Each row was made from one small tree. The marks that hang from a mark follow it in brackets, in the order of their numbers. Every link used is in the known rows. Write each row's tree.
Known rows
Z404[Z471[Z264 Z936[Z34] Z954]]: [ 33.8  -7.8 -16.9  30.7 -10.8 -26.5  -0.8 -28.2   4.4   2.2  14.9  25.6
  -4.9   1.4 -19.9  37.8  10.4  -7.8  -4.5  -9.9  -2.8]
Z404[Z471[Z264 Z936 Z954[Z939]]]: [ 24.1  -0.5 -45.5  18.7  -1.9  -1.4  13.8   3.5   9.1  -6.3  10.2  23.2
  17.4 -12.1 -14.5  26.0   9.8 -14.2 -14.3 -28.4   7.9]
Z954[Z471 Z939]: [  9.5  14.7  -1.2  -1.4  -5.2   6.9   0.5   2.5 -13.0  -9.3  -2.5  -7.0
  20.7 -30.2   7.5 -22.0   4.2   6.1  -7.5  -7.7  12.3]
Z939[Z954[Z471[Z264]]]: [  7.2  38.6 -20.3  27.0   0.2 -13.5  -6.8  -2.6  -8.4  -7.9   1.5  10.7
  23.0 -20.0   1.8  12.8  -1.9   7.2   2.6  -9.9   9.7]
Z471[Z404 Z936 Z954]: [ 18.7 -18.7 -12.6  16.5  18.4 -21.0  -4.2  -9.9  10.5   5.7  16.4   9.6
  -9.5  20.4 -24.0  13.4  21.6 -11.7  -8.7  -2.6 -17.3]
Z471[Z954]: [ 22.6   0.5  -2.4   5.3  -2.6  -4.8 -11.1  -0.3   5.0  -6.5 -12.9  -9.0
   4.6   4.6  -0.8  -1.3  15.1   0.1 -13.4  -2.1 -17.6]
Z927[Z173]: [  0.6   8.7   3.5  -5.3  -9.7   7.5 -14.5   7.0 -12.4  -6.2  -0.1   0.9
   0.6  -2.8 -10.4 -36.4  19.6   4.3 -13.4   2.2   6.3]
Z471[Z404 Z936[Z34] Z954]: [ 25.0 -24.1   6.1  16.6  13.7 -37.8  -7.8 -25.5  -0.7  10.9  17.7   4.5
 -24.3  21.9 -19.6  23.4  26.6  -8.7  -9.8   3.7 -19.0]
Z936[Z34 Z471[Z264]]: [  5.6  16.0  -8.6   2.4 -17.1 -28.4   0.8 -27.1 -16.9   1.7  24.1  13.6
  15.1 -21.0   5.0   6.4  16.0   9.1  -4.2 -19.5  -6.3]
Z34[Z173]: [  0.5  -1.4   8.5   3.5  -7.7  10.4  -9.1  -9.6  -9.9 -11.5   2.0   6.4
   7.0  -4.1 -15.3 -30.9  28.3   7.0 -13.2  -2.0  -7.1]
Z471[Z404 Z954]: [ 10.6  -4.6  -5.3   6.4   7.3 -12.0  -7.0  -8.6  -7.2   0.0   5.2  -4.3
  -7.1  12.3 -13.0  10.4  17.1  -3.6  -7.7  -9.7 -21.1]
Z173[Z927]: [  3.5   0.0   5.0   7.1 -14.2   9.5 -22.1  -4.6   6.4   1.6  -5.2  13.1
   5.0  -9.0  -2.3 -31.6  14.1   0.2   3.3   9.2  -1.2]
Z471[Z404]: [ -8.8   1.3  -7.0   1.2   0.8 -10.7   1.4 -12.8 -12.6   0.2  14.3   8.1
  -9.1  -0.3 -16.8  -3.4  17.7   4.8  -3.1 -10.7  -6.1]
Z939[Z954[Z471[Z264 Z936]]]: [ 13.7  24.8 -24.3  32.0  11.4 -23.2  -7.7  -3.1  11.1  -2.1  13.5  23.6
  24.1 -11.0 -10.1  15.8   5.2  -0.8   2.1  -0.2  15.5]
Z939[Z954]: [ -2.9  25.0  -7.9   9.7  -2.2  -0.4 -18.7   5.2  -2.0 -10.8   2.3  -0.4
  10.3  -7.3  11.0   5.0  19.2  -2.5  -7.3  -7.6  -0.1]
Z954[Z471[Z264 Z936[Z34]] Z939]: [ 24.2  -0.5  -5.1  21.0  -5.2 -29.5  10.8  -8.8  -9.0   4.3  16.1  15.9
  16.2 -23.1  -6.1   4.3  12.5   5.7  -7.3  -9.8  18.1]
Z471[Z936[Z34]]: [ 15.9 -16.1  14.7  11.5  -1.6 -27.9  -9.9 -21.5   5.4   7.2  14.4  10.0
  -5.6  -3.4  -5.0  -1.1  26.1   2.0  -8.4  10.9  -1.6]
Z471[Z936 Z954]: [ 25.7 -16.9  -4.6  16.5  10.1 -14.8  -8.9  -6.6  22.8  -1.6  -0.1   1.2
   5.7  11.3 -12.2   2.9  18.7  -7.0 -14.2  11.3 -10.0]
Z404[Z471]: [ -0.5  12.6 -10.6   4.4 -16.4  14.4  -0.2 -23.3  -2.6 -11.2   8.6  14.9
   2.4 -18.1  -2.8  -1.0   0.6   0.3  -0.9 -12.3   5.6]
Z34[Z173 Z936[Z471[Z954[Z939]]]]: [ 10.5   0.3 -18.7 -18.5  18.3  31.0 -17.6  -9.6 -15.8 -26.1 -17.9  -4.7
  46.3  -0.8  -2.7 -39.1  35.3  -0.4  -9.5 -23.3 -14.5]
Z34[Z173 Z936]: [ -1.4  -4.6   5.5  -2.7   6.1  17.0 -16.1 -13.3 -10.6 -19.3 -20.1  13.0
  16.4   0.2 -19.5 -46.7  32.6  13.4   5.4   2.2  -5.2]
Z939[Z954[Z471[Z404 Z936[Z34]]]]: [ 14.2   8.9   7.6  22.8  23.2 -36.2 -19.4 -31.2  -9.2   6.4  29.2  10.9
  -6.9   0.6 -13.2  19.4  15.0  -5.6   7.4   0.9   4.0]
Z939[Z954[Z471[Z936]]]: [ 17.1  18.2  -3.8  23.4  18.8  -9.7 -22.1 -10.7  13.0  -7.4  12.4  10.2
  18.8  -5.4  -0.3   1.0   7.6  -3.7   1.0   8.9  10.6]

Which tree is each row?
[ 15.0  -8.5 -39.4  19.6  11.2 -23.4  18.0  12.6  -1.3   7.2  17.3  14.4
   7.9   6.2 -22.7  24.8  23.7 -12.2 -16.5 -27.5  -3.6] | Z471[Z264 Z404 Z936 Z954[Z939]]
[  4.7  14.8 -11.2  21.8  28.9 -19.8 -16.7 -17.2   1.0  -1.1  22.4  13.1
   1.0   3.6 -14.9  10.1  11.5  -7.4   8.1   0.7   6.3] | Z939[Z954[Z471[Z404 Z936]]]
[ 23.6 -16.4 -13.2  27.0   6.9 -51.6   4.2 -17.3  -4.3  15.8  23.1  19.6
 -17.0  17.9 -31.5  38.0  24.2  -3.3  -7.4  -7.5 -13.9] | Z471[Z264 Z404 Z936[Z34] Z954]
[ -3.3  11.4 -22.4  -7.2   7.9   7.8  -5.8 -21.2 -15.4 -15.7  -3.1  28.1
  42.6 -12.1 -15.6 -37.0  27.4  17.0   5.8 -16.1  -6.9] | Z34[Z173 Z936[Z471[Z264]]]
[ -0.6  15.5 -14.4   1.5  -3.5 -35.9   5.6 -33.3 -27.1   8.8  33.9  20.1
   3.1 -11.1  -8.1  16.6  15.8   6.9   0.4 -22.2 -11.4] | Z936[Z34 Z471[Z264 Z404]]
[-11.7  17.6 -32.7  -2.1   0.7 -21.0  11.2 -20.8 -14.0   6.0  28.3  24.0
  13.5 -13.9 -12.4   8.4   9.8   7.2  -2.1 -26.0  -8.0] | Z936[Z471[Z264 Z404]]
[  9.5   4.1 -12.2 -12.4   6.7 -13.4  -4.5 -17.6 -32.1   0.1  23.0 -15.4
   6.2  -3.8   8.0  11.9  25.8 -11.8 -12.9 -31.9 -18.9] | Z936[Z34 Z471[Z404 Z954[Z939]]]
[ 26.0  -9.3 -18.7  16.7   2.3   2.7  -9.6 -22.7  18.2  -7.9   8.7  15.6
   0.8   8.7 -13.4  16.4   6.5 -14.5  -6.3  -0.9  -3.3] | Z404[Z471[Z936 Z954]]
[ 18.6  13.4 -33.1  19.0 -12.7  -0.8   6.5 -11.9  -0.2  -8.6   1.0  17.8
   7.4  -2.5 -11.1  27.9  -2.6  -6.7  -3.3 -22.4  -2.5] | Z404[Z471[Z264 Z954]]
[ 16.0 -17.4  11.1  14.3  -3.4  -0.8 -11.8 -40.0  -8.9  -3.5  24.6  29.0
 -10.8  -2.1 -24.8  -9.5  31.0  -6.4  -4.0  -2.0   4.7] | Z404[Z471[Z936[Z34[Z173]]]]
[  7.7  -4.2 -11.3   7.8  18.1  -8.9   7.0 -11.2  -9.2   3.3  21.7   9.5
   7.7  -9.7 -16.9 -10.2   9.7  -3.3  -2.0  -9.8  15.2] | Z954[Z471[Z404 Z936] Z939]
[  3.5  11.2 -45.7  -3.4   7.7  -9.7  12.6  -0.9 -21.0  -0.4  20.2   5.4
  24.9  -6.0  -6.1  17.2  15.3  -7.9 -15.2 -42.1 -11.7] | Z936[Z471[Z264 Z404 Z954[Z939]]]
[ 20.1   4.4 -12.2  24.3   3.7 -25.8   7.4 -15.8  10.3   3.9  10.8  25.9
  16.4 -14.6 -19.5  -3.9  -0.7  10.5   1.0   6.4  14.8] | Z954[Z471[Z264 Z936]]
[ 28.0 -26.5   7.5   8.4   8.1  -6.7 -11.9  -1.2  -9.0  -4.6   8.3  -6.2
   4.0   8.8 -15.0  -7.8  45.6 -11.9 -25.8  -5.2  -6.3] | Z471[Z936[Z34[Z173]] Z954[Z939]]
[ 10.0  -4.3   0.4  15.7  16.2 -20.8  -0.1 -28.1   0.9   7.2  22.8  18.2
  -1.6  -2.1 -27.4  -8.0   5.6   2.7   6.4   7.4   3.3] | Z954[Z471[Z404 Z936]]
[  5.6   7.3 -19.2  -4.7  10.7  -8.7  -8.7 -26.7  -7.5  -2.6  17.7  -3.9
   8.0   8.7  -2.4   6.2  12.5  -6.0  -4.1 -18.0 -26.7] | Z936[Z471[Z404 Z954]]
[  9.2 -34.4  21.5  15.2   5.2 -10.8 -24.5 -31.4 -13.2  11.8  25.5  35.1
 -16.1  16.2 -41.2 -26.4  44.2 -10.9   2.6   7.1  -5.8] | Z471[Z404 Z936[Z34[Z173[Z927]]]]
[ 25.6 -12.0  18.2   0.1  -1.3   7.6 -42.8 -32.0 -14.0  -4.7   3.3  -1.4
  13.7   8.2  -4.3 -29.0  35.2 -10.9  -3.8   2.4 -25.1] | Z936[Z34[Z173[Z927]] Z471[Z954]]
[ -9.5  11.3 -18.4 -18.6  19.1   0.8 -11.7 -35.6 -14.1  -3.4   3.8  12.9
  21.6  -3.1  -7.6 -24.5  20.0  10.8  15.8 -14.1  -9.8] | Z34[Z936[Z471[Z404]]]
[ 17.2 -21.8  22.2  12.4   0.5 -17.8 -14.8 -25.9  -4.3  -0.4  16.2  15.0
  -4.5   2.7 -24.5 -19.2  41.5   0.3 -10.4   9.4  -3.7] | Z471[Z936[Z34[Z173]]]
[  4.9   7.1 -30.1 -12.2  11.9   0.0  -1.1  -5.6 -16.0  -6.4  17.0 -12.5
  18.9  -1.3   1.8   2.3  18.7 -11.3 -13.8 -32.5 -15.6] | Z936[Z471[Z404 Z954[Z939]]]
[ 17.1  -3.9  -1.1  24.0   7.8 -49.0   8.4 -34.7 -11.7  13.2  30.0  32.1
  -9.7  -4.9 -26.2  19.1   8.2   7.0   7.7  -1.4   6.6] | Z954[Z471[Z264 Z404 Z936[Z34]]]
[ 11.2   0.9 -17.6  22.2  12.5 -34.7  15.0 -21.8  -2.2  10.6  25.8  36.1
   2.7  -5.4 -34.0   8.1  -1.8   7.6   6.1  -3.0   7.9] | Z954[Z471[Z264 Z404 Z936]]
[ 28.2   0.0 -35.5  28.9  -1.1  -9.5   6.6 -14.8  17.3  -1.8  10.5  32.4
   5.4   0.5 -22.0  29.9   4.7  -9.9  -5.3 -10.6   0.9] | Z404[Z471[Z264 Z936 Z954]]
[  1.7  -1.1  -0.3 -12.7   9.5  34.5 -39.4 -31.2 -11.0 -12.1 -12.6  21.8
  38.9  -2.2 -16.3 -66.4  32.6   2.5  14.0   1.9  -8.9] | Z34[Z173[Z927] Z936[Z471]]
[  7.7  -5.4  21.6  -6.3  -8.0   9.9 -38.4 -36.3 -18.9  -1.6  12.8  16.6
  14.3  -8.8  -4.3 -41.0  35.1  -5.4   0.5   0.3 -14.6] | Z936[Z34[Z173[Z927]] Z471]
[ 13.8   6.2 -26.0   0.3  -8.6  21.9  -2.1   1.8  -7.1 -17.1  -3.4  -0.9
  10.8 -11.5   4.4   8.3   7.2 -13.5 -12.9 -27.2   1.5] | Z404[Z471[Z954[Z939]]]
[ -0.3   6.5   4.1  -9.6   1.1 -27.1  -7.2 -42.9 -24.1   5.4  33.5   5.1
  -4.0  -8.7   0.5   2.4  20.0  -1.4   0.5 -18.7 -13.4] | Z936[Z34 Z471[Z404]]
